Known rows, with every way that one mark hangs from another
Z_984[Z_555[Z_534[Z_677]] Z_685[Z_220]]: [  6.2 -18.9 -25.6   6.0 -14.7  -7.8  -9.9   6.4 -10.1 -27.2  39.3  50.9
  22.9  31.4  13.7  11.3 -17.0 -11.0   7.7   4.6 -48.8 -13.6  21.4  16.6]
Z_555[Z_534]: [ 32.5  -8.1 -26.1   4.7 -11.8 -14.9   1.3 -14.2  -5.9 -40.3   5.2  28.3
  -6.7  -7.9  13.3  -9.8   3.8 -12.9   7.1  16.1 -23.6  -6.1  -3.5 -11.7]
Z_677[Z_555[Z_534[Z_685 Z_984]]]: [ 37.6 -12.0 -21.0   7.2 -11.5 -17.0 -10.6 -23.2  -2.8 -41.5   8.7  30.5
 -14.1 -21.1  20.8  -7.2  -8.4 -25.6   8.2   6.2  10.5  19.9   6.9 -17.4]
Z_984[Z_685[Z_555]]: [ 18.6 -26.6 -27.2   4.1 -25.2  -7.2 -24.1  -8.5  -4.2 -21.5  32.5  36.6
  17.7  12.7   5.6  16.6  -7.2 -22.7   9.8   4.3 -45.4   5.7   5.6   7.2]
Z_685[Z_555]: [ 23.8 -12.2 -27.8  13.2 -38.6 -20.4  -7.8  -9.7  -9.9 -22.2  25.8  30.2
   5.5   5.5   5.8  -0.5   0.7 -13.1  14.9   6.2 -38.1  20.8   9.1   3.1]
Z_220[Z_534[Z_677] Z_555]: [ 31.0  -6.9 -38.6   7.9   1.9  -8.1  -6.8 -39.1 -10.4 -15.8  26.2  28.5
 -11.2   2.3  11.4   3.1  30.6  -7.0   9.0 -17.5 -10.9   2.6 -11.3   4.4]
Z_555[Z_534[Z_685[Z_220[Z_677]] Z_984]]: [ 44.9  11.6 -28.0  -0.5   6.1 -12.3   3.2  -7.0  -4.2 -38.1  14.9  32.6
  -6.3   3.0  -1.7  -6.5 -18.0  -7.6  13.7   5.2   0.4   3.1   6.5 -34.7]
Z_220[Z_685]: [ 27.1 -21.6 -31.1 -12.9 -28.4 -21.7  -7.6 -30.4  -6.4 -11.3  11.1  15.8
   0.0  -5.6  12.1  -9.1  14.7 -25.7   5.2   0.3 -27.8  13.4  -1.9 -20.6]
Z_677[Z_555[Z_534]]: [ 27.3 -14.8 -24.7  10.7 -26.2 -13.7  -7.7 -24.6  -7.2 -43.5   7.4  28.7
 -12.3 -19.3  29.0  -5.4   7.8 -26.6   5.0   7.8 -16.2   9.1   0.0  -0.3]
Z_984[Z_534[Z_677] Z_685]: [ 22.9 -39.6 -19.0  -7.1  -6.2 -21.0 -26.6  -7.6 -17.4 -15.7  17.7  40.3
  14.1   1.3   9.7   7.1  -3.2 -17.1   8.4  10.2 -41.2   5.1  -6.0  22.2]
Z_220[Z_534[Z_677 Z_685[Z_555] Z_984]]: [ 43.8   2.2 -23.3   9.7   8.6 -24.8  -2.1 -13.3  -7.3 -19.2  36.1  28.3
  -5.3   5.5  -6.4  -0.1   0.0  -9.1  15.2  -1.3   4.6  24.8   9.4  -7.3]
Z_685[Z_555[Z_534[Z_677 Z_984]]]: [ 25.2  -1.3 -20.5  13.9 -18.9 -25.5   5.7  -3.3  -5.7 -29.1  23.6  42.2
   1.6   1.4   6.9  -7.8  -7.4  -2.6  10.8  15.5 -15.2  14.7  11.1  -0.6]
Z_685[Z_220[Z_677] Z_555[Z_534[Z_984]]]: [ 26.4  26.5 -33.3   9.4 -28.6  -6.4  12.3   7.3  -7.9 -32.8  31.6  37.7
   3.2  22.2  -2.8   3.3 -10.1   0.2  17.5   0.8 -35.6   4.8  14.8 -10.8]
Z_534[Z_685 Z_984]: [ 44.9 -16.8 -21.0  -1.4   1.5 -24.9 -19.1 -18.7  -4.0 -21.8  15.8  28.3
  -2.7  -4.5  -2.9  -7.4 -21.9 -18.6  12.3   5.8  12.6  28.0   7.0 -33.5]
Z_220[Z_534[Z_984] Z_677[Z_555] Z_685]: [ 36.8  15.8 -32.6 -14.5  -6.1  -0.7  -3.5 -27.4  -6.8 -21.5  21.4   5.5
 -21.6  -4.1   6.9  -0.6  26.9 -25.2   7.4 -16.1  -8.1   6.7 -14.4 -22.9]
Z_555[Z_534[Z_677 Z_685[Z_220] Z_984]]: [ 40.3  -1.3 -22.3   5.0   7.8 -27.8   4.9 -11.2  -5.1 -30.3  19.3  41.9
  -0.6   0.3   5.2  -9.8 -19.0  -8.0   9.2   8.8   8.9  13.9  13.1 -22.2]
Z_685[Z_220[Z_677] Z_555[Z_534]]: [ 24.8  22.8 -37.3  12.2 -32.5  -5.1  13.3   5.1 -10.9 -33.7  31.0  35.2
   4.0  21.8   1.9   4.4  -2.2  -2.2  18.8  -2.7 -49.4   0.5  11.4  -3.7]
Z_685[Z_220[Z_534[Z_677[Z_555] Z_984]]]: [ 28.0   2.6 -29.2   9.0 -21.5 -16.9  -2.2 -18.4  -9.9 -22.8  35.9  32.0
  -2.8  13.0   8.2   6.8   8.5 -21.2   7.0  -5.0 -18.3  20.0  14.3   4.6]
Z_984[Z_534 Z_555 Z_685[Z_220[Z_677]]]: [ 12.3 -19.6 -29.2  -5.2 -25.5  -1.9 -22.2  15.6 -23.1 -19.5  33.4  39.7
  20.2  33.4   1.7  13.3 -15.1  -8.5  20.4  -1.5 -70.0  -9.0  12.9  21.4]
Z_677[Z_555]: [ 24.2 -23.7 -25.3   9.0 -34.6 -16.8 -21.5 -29.6 -11.3 -30.3  13.8  26.1
  -6.2 -13.6  26.6  -1.8   6.8 -32.6   5.4   0.9 -21.1  24.1  -0.1   4.6]
Z_534[Z_555 Z_677 Z_685[Z_220] Z_984]: [ 41.0 -10.5 -13.8   2.7   9.9 -34.6 -11.1 -17.5 -11.6 -18.6  25.4  47.4
   4.4   4.0   7.5  -7.5 -25.7 -20.6   8.1  -8.9  21.3  56.6  19.5 -19.6]
Z_984[Z_534[Z_677] Z_685[Z_220 Z_555]]: [ 17.0 -24.6 -26.1   2.2 -31.0 -19.9 -14.8   4.8 -16.6 -12.1  36.7  49.0
  24.1  19.3   4.3  16.2  -8.6 -11.8  16.0   3.4 -58.7  13.6  16.7  31.3]
Z_534[Z_677 Z_984]: [ 26.5 -18.1 -15.1   2.1  -4.6 -33.5 -14.0 -18.9 -11.4 -14.1  20.7  39.3
   2.9   1.2   8.3  -9.8  -9.4 -13.3   1.8  11.6  -0.7  26.3  -0.7  -5.0]

Rows
[ 37.3 -22.5 -21.7   6.3 -12.4 -37.5  -9.7  -7.1 -21.5 -14.4  18.0  36.0
   3.2  -6.7   3.5  -8.9  -6.5  -5.8  20.8   5.5 -22.1  31.6   6.6  10.9] : Z_984[Z_534[Z_677 Z_685[Z_555]]]
[ 11.8 -30.2 -27.3  -2.5 -35.0  -9.3 -23.1  12.7 -19.0 -18.6  32.3  41.7
  22.1  28.8   5.1  12.6 -16.0 -12.3  18.6   5.0 -67.4  -2.8  23.9  24.8] : Z_984[Z_534 Z_555 Z_685[Z_220]]
[ 25.5  -7.2 -31.8  -3.8 -34.7 -19.3   8.1 -17.0  -2.5 -19.7  15.2  22.2
  -0.3  -5.4  10.4  -9.7  12.4 -14.6  10.6   5.0 -31.7   7.6   7.7 -16.1] : Z_220[Z_685[Z_555[Z_534]]]
[ 15.4 -20.2 -12.3   6.8 -10.2 -32.8 -14.7  -7.2 -14.9 -12.4  29.0  43.2
   7.7  14.3   9.2 -11.3 -17.8  -6.5   6.0  11.3  -8.8  23.2  11.6   3.7] : Z_534[Z_677 Z_984[Z_555]]
[ 32.3   2.0 -36.6  -2.7 -29.5 -12.7   7.6 -20.5  -4.1 -14.5  28.1   9.9
  -6.5   3.0   0.6   0.4  31.3 -18.0  13.1  -6.1 -34.8   8.5   6.3  -8.5] : Z_220[Z_534 Z_685[Z_555]]
[ 31.9  -3.6 -38.2 -11.4  -0.5 -11.5  -0.4 -45.3  -1.5  -2.2  24.1  22.7
 -13.3  -2.0   7.6  -4.2  31.4  -9.2   5.6 -19.3   7.9   9.0  -5.1 -20.3] : Z_220[Z_534[Z_677 Z_984] Z_555 Z_685]
[ 21.3  13.7 -37.1  10.9 -40.8  -8.7   0.5  -0.5 -14.7 -20.3  38.1  31.9
  10.4  27.3  -0.6   9.3  -2.1  -8.2  18.8  -9.7 -53.6  15.5  10.8   1.4] : Z_685[Z_220[Z_677] Z_555]
[ 42.5  10.1 -37.4  -2.9  18.6   3.4  -7.2 -26.1  -5.1 -29.9   8.5  30.6
 -15.9  -3.0   4.4  -6.3  -3.2   1.7  16.3 -14.9  11.1  -5.8 -17.7 -37.5] : Z_220[Z_555[Z_534[Z_685 Z_984]] Z_677]
[ 29.9   3.6 -28.1   3.8  -9.6  -2.7  -8.9 -18.2 -13.8 -40.6   9.9  23.6
 -12.9  -7.7  20.5  -3.5   7.9 -19.5   8.9  -2.8 -22.3   0.3 -18.3  -6.1] : Z_220[Z_677[Z_555[Z_534]]]
[ 22.8 -19.1 -30.6  -5.0 -17.6  -4.2 -25.1 -19.8   0.5 -17.2  28.4  40.7
  11.0  16.0   3.0  14.2 -13.1 -19.3   6.7  -2.6 -16.7   7.7  10.0 -15.5] : Z_534[Z_984[Z_685[Z_220[Z_555]]]]
[ 10.7 -30.1 -12.3   1.2  -1.9 -22.6 -25.8  -3.7 -10.7 -11.9  35.9  48.6
  18.1  21.0   8.3   2.8 -24.3 -12.7   3.4   9.4 -16.1  12.2  10.3   8.4] : Z_534[Z_677 Z_984[Z_555 Z_685]]
[ 33.7 -17.9 -23.0  12.7  -5.1 -36.0  -9.7 -17.0 -13.8 -12.7  30.8  37.8
   8.8   1.7   6.2  -4.7 -11.8 -11.6  15.2  -2.6  -8.8  35.5   8.4   0.7] : Z_534[Z_677 Z_685[Z_555]]
[ 25.7  -8.1 -27.9  11.2 -16.8 -16.0  -0.5   0.4 -11.4 -33.7  23.9  35.1
   4.1  14.4   8.4  -7.7 -15.8  -6.5  17.5   6.1 -27.7   0.8  23.1  -7.4] : Z_984[Z_555[Z_534[Z_685[Z_220]]]]
[ 26.6 -14.4 -16.5  -1.2   9.0 -17.7  -7.2 -10.3  -2.2 -32.4  16.8  43.9
   3.5  -0.9  10.5  -2.4 -12.2 -11.9   0.4  17.6  -5.9  -4.4  -1.3  -6.9] : Z_555[Z_534[Z_677 Z_984[Z_685]]]
[ 32.2 -27.0 -13.9   0.1 -10.0 -33.8 -12.6 -12.4 -25.3 -22.4   3.9  37.3
  -2.6 -11.5  16.3 -14.0   4.6 -14.6  10.2   6.8 -23.5  33.8  -2.9  15.7] : Z_984[Z_534[Z_555 Z_677]]
[ 15.5 -29.7 -17.7   7.0 -23.1 -33.1 -13.0   2.9 -29.0 -14.3  19.1  39.1
   7.0   9.2  12.0 -12.7  -4.7  -1.2  16.8  11.9 -42.4  14.1  10.1  27.5] : Z_984[Z_534[Z_677] Z_555]
[ 28.5  14.8 -34.9  13.8 -39.7 -11.4   6.6  -1.3  -5.4 -23.1  44.0  30.3
   3.1  25.0  -7.5  11.1   4.2 -10.5  17.6  -1.8 -36.7  18.6  27.9   0.2] : Z_685[Z_220[Z_534[Z_984]] Z_555]
[ 21.0 -18.2 -27.0   4.1 -19.2  -5.0 -13.3  -3.1  -0.7 -31.8  26.8  38.0
  12.7   7.7   7.4  13.0  -6.4 -17.6   9.7   9.5 -42.5  -6.5   5.6   3.7] : Z_984[Z_685[Z_555[Z_534]]]
[ 23.5 -30.8 -18.8  -6.0 -12.0 -19.1 -20.9  -4.2 -19.0 -19.8  21.9  48.5
  16.2   9.2  13.6  10.1  -6.7 -22.5   9.1  -1.7 -42.5  21.8   8.1  22.8] : Z_984[Z_534[Z_555 Z_677] Z_685[Z_220]]
[ 15.1 -24.2 -17.9   2.4 -16.5 -19.7 -25.6 -19.9  -6.3 -16.9  35.0  48.5
  12.7   7.9  18.8  12.0 -15.6 -29.6  -1.2  -0.5  -9.4  26.6  11.0   8.8] : Z_534[Z_677[Z_555] Z_984[Z_685[Z_220]]]
[ 38.1  17.8 -45.5 -19.1   5.6   8.8  -1.8 -37.2  -3.7 -10.1  20.6  10.1
 -21.3   4.5  -1.1  -0.3  32.9  -6.8  11.7 -28.3  -2.5  -6.3 -20.3 -35.7] : Z_220[Z_534[Z_984] Z_555 Z_677 Z_685]
[ 43.6 -27.7 -14.5  -0.8   4.7 -35.9 -15.2 -14.4 -24.2 -21.6   5.1  36.5
  -2.8 -15.0  12.0 -14.5  -5.5 -15.5  15.5   0.7  -7.1  40.8   1.0   4.0] : Z_984[Z_534[Z_555 Z_677 Z_685]]
[ 26.5 -12.4 -19.5   7.7  -3.6 -34.6 -11.0  -5.7 -13.8 -10.8  39.2  46.5
  13.5  23.0   1.3  -6.1 -32.9  -7.3  13.9  -1.5   2.7  34.3  29.0  -8.9] : Z_534[Z_677 Z_685[Z_220] Z_984[Z_555]]
[ 27.2  12.1 -45.6   1.9 -16.6   4.0   0.4 -20.9 -10.3 -27.8  20.4  33.4
  -3.1  15.1   9.3   3.2   8.1  -4.4  13.7 -17.1 -30.4  -7.9  -4.8 -15.5] : Z_685[Z_220[Z_555[Z_534] Z_677]]
[ 46.1  -4.9 -22.0   1.3   7.1 -19.6  -2.3 -12.8  -0.6 -38.5   7.2  31.3
  -9.8 -10.9   3.3 -12.3 -16.3 -11.4  11.2  14.8   9.9   6.7   5.2 -33.3] : Z_555[Z_534[Z_685 Z_984]]
[ 24.7 -14.5 -39.1  -9.2 -11.0 -14.5   3.2 -43.6  -2.9 -12.1   7.3  30.1
  -7.1 -12.4  22.5 -13.1  24.0  -8.4   4.7 -11.8  -5.7  -0.7  -7.6 -20.8] : Z_220[Z_555[Z_534[Z_677]] Z_685]
